What can hang from each mark
pofe: duge
tefo: rokud
fosa: duge rokud
duge: dadesek fosa gabug
rokud: fidabi fosa moluka tefo
gabug: duge
fidabi: rokud
sozog: duge

Each row was made from one small tree. Brackets hold a mark, then the marks that hang from it, in alphabetical order. Every link used is in the known rows. Write each row's tree.
Known rows
{rokud moluka}: [ 11  10   1   2  -1  -6  -4   5   3  -2   2   2  -7  -6  -4  -2  -7   0
 -13  18  11]
{fidabi {rokud {fosa duge} moluka tefo}}: [ 13   0   1  -7   1 -18   1  10   3  -1   1   4 -11  -8 -21   6 -14 -10
 -19  25   8]
{gabug {duge dadesek fosa}}: [ 14  14  -3  13 -10  10  17   8   2   1  14  15  -9   4   2  17  50  20
 -10  14  11]
{gabug {duge dadesek {fosa rokud}}}: [ 19  16  -3  12  -7   5  15   4   0   5  18  14 -10   1  -2  19  44  16
  -8  16  10]
{pofe duge}: [ 14  12   1   6  -6   3   5   3   6   1   3   9  -6  -1   4  16  15  11
 -11 -11  11]
{duge dadesek fosa gabug}: [ 14  14  -5   6 -10  12  28   6   1   6  13  10  -9   7   2   9  50  19
  -7  33  12]
{rokud fidabi fosa moluka tefo}: [  9   0  -9  -7   1 -24  -7   8   8   4   2  -1  -8  -6 -17  -6  -5  -8
 -18  48   7]
{gabug {duge dadesek {fosa {rokud fidabi moluka}}}}: [ 19  13  -5  16  -6   1  14   5   2   4  16  10 -11  -2  -7  14  46  11
 -14  35   9]
{tefo {rokud fidabi {fosa {duge dadesek gabug}} moluka}}: [  9   2  -5  -1  -2 -11  11   8   2   3   6   0 -10  -1 -16   5  28  -2
 -19  43   6]
{duge dadesek fosa}: [  9  12  -4  11 -10   7  16   6   2   4  12  11  -7   1   1   3  40  17
  -6  29  10]
{gabug duge}: [ 16  11   1   3  -5   4   2   5   2  -3   8  10  -7   0   1  18  18  12
 -10  -8  11]
{fosa {duge dadesek gabug} {rokud tefo}}: [ 18   6   4   0  -3   1  21   7   0   9  11   7 -11   0  -2  21  21   1
 -11  13   7]
{tefo rokud}: [  7   2   2  -5   0  -9  -1  -2   1   0   4   2  -3  -5  -5   9   5   2
 -10  19  11]
{tefo {rokud fosa}}: [  7   5  -2 -11  -2 -14  -3   0   1   3   7   3  -5  -3 -12   6   3   2
  -8  16  10]
{fidabi {rokud {fosa duge} moluka}}: [ 15   5   0  -3  -1 -12   0   9   2  -2   2   4 -12  -8 -22   4  -8  -6
 -16  15   9]
{sozog {duge dadesek}}: [ 11  17   1   6  -9   6  10   0   4   0   4  11  -6   2   7   8  29  17
 -10 -11  11]
{sozog duge}: [ 11  15   2   2  -6  -1   1  -2   3  -2   0   8  -5  -1   6   6   8  14
 -10 -13  11]
{pofe {duge dadesek fosa gabug}}: [ 16  17  -4  12 -11  14  30   7   4   6  11  13  -9   7   6  20  54  22
 -12  14  12]

Which tree is each row?
[ 19  -2   2   0   1  -9  11   4   1   8   5   2  -9  -4  -7  16  10  -4
 -14  26   7]	{fosa {duge gabug} {rokud fidabi tefo}}
[ 17   6  -2  -8  -1 -15  -5   4   4  -2   3   3  -9  -9 -24   0 -11  -7
 -13  21  10]	{fidabi {rokud fosa moluka}}
[ 16   4   0  -4  -6  -5   7   8   3   0   6   9 -10  -4 -18  10  11   0
 -10   4   9]	{fidabi {rokud {fosa {duge dadesek}}}}
[ 13  11  -4   9  -3  -7  14   5   1   9  15   8  -9  -5  -6   4  23   5
 -11  51   9]	{duge dadesek {fosa {rokud moluka tefo}}}
[ 18   6  -7   5  -5  -1  25   2   2  12  15   6  -9   1  -6  10  47   9
 -11  58   9]	{duge dadesek {fosa {rokud fidabi tefo}} gabug}
[ 15   0   0  10   0 -10   9   9   3   6   7   3 -10  -8  -9   8  15  -8
 -19  38   5]	{fosa {duge dadesek} {rokud fidabi moluka tefo}}
[ 10  -3  -8 -10  -1 -20  -6   5   8   6   4   2  -5  -4 -14  -1   4  -2
 -12  32   7]	{rokud fidabi fosa tefo}
[ 20  19  -4  11  -9   9  28   3   3  10  14  12 -10   4   2  22  49  18
 -10  17  11]	{pofe {duge dadesek {fosa rokud} gabug}}
[  8   1  -6  -5   1 -21  -5   1   4   2   4  -3  -7  -7 -19  -2   6  -6
 -16  46   8]	{tefo {rokud fidabi fosa moluka}}
[ 17   3   1  11   2 -11  -1   5   1   3   3   0 -10 -10 -11   4  -1  -7
 -15  26   6]	{fosa duge {rokud fidabi moluka}}
[ 15   1   1 -10   1 -15   7  10   3   0   2   3 -11  -5 -20   9  -8  -9
 -20  28   9]	{fidabi {rokud {fosa {duge gabug}} moluka tefo}}
[ 21  11   3   4  -5   7  19   6  -2   8  11   8 -12   1  -2  18  26   4
  -7   2   8]	{fosa {duge dadesek gabug} rokud}
[ 18   8  -7   7  -3  -4  25   4   2  11  14   4 -10   0  -9   7  42   5
 -15  68   9]	{duge dadesek {fosa {rokud fidabi moluka tefo}} gabug}
[ 19  15  -4   6  -8   6  25   1  -1  11  17   9 -10   3  -4  11  44  14
  -5  37  11]	{duge dadesek {fosa rokud} gabug}
[ 17   0  -2  -1   5 -22  -7  -2   4   6   5  -2  -6 -12 -14   1 -11 -12
 -15  46   8]	{fosa {rokud fidabi moluka tefo}}
[12 18  0  7 -5 -6  5 -5  1  4  5  9 -7 -3  2  5 14 16 -8  9 11]	{sozog {duge {fosa rokud}}}
[ 14  -1  -1 -15  -1 -18  -3   3   5   1   4   5  -6  -8 -20   7 -10  -6
 -12  19  10]	{fidabi {rokud fosa tefo}}
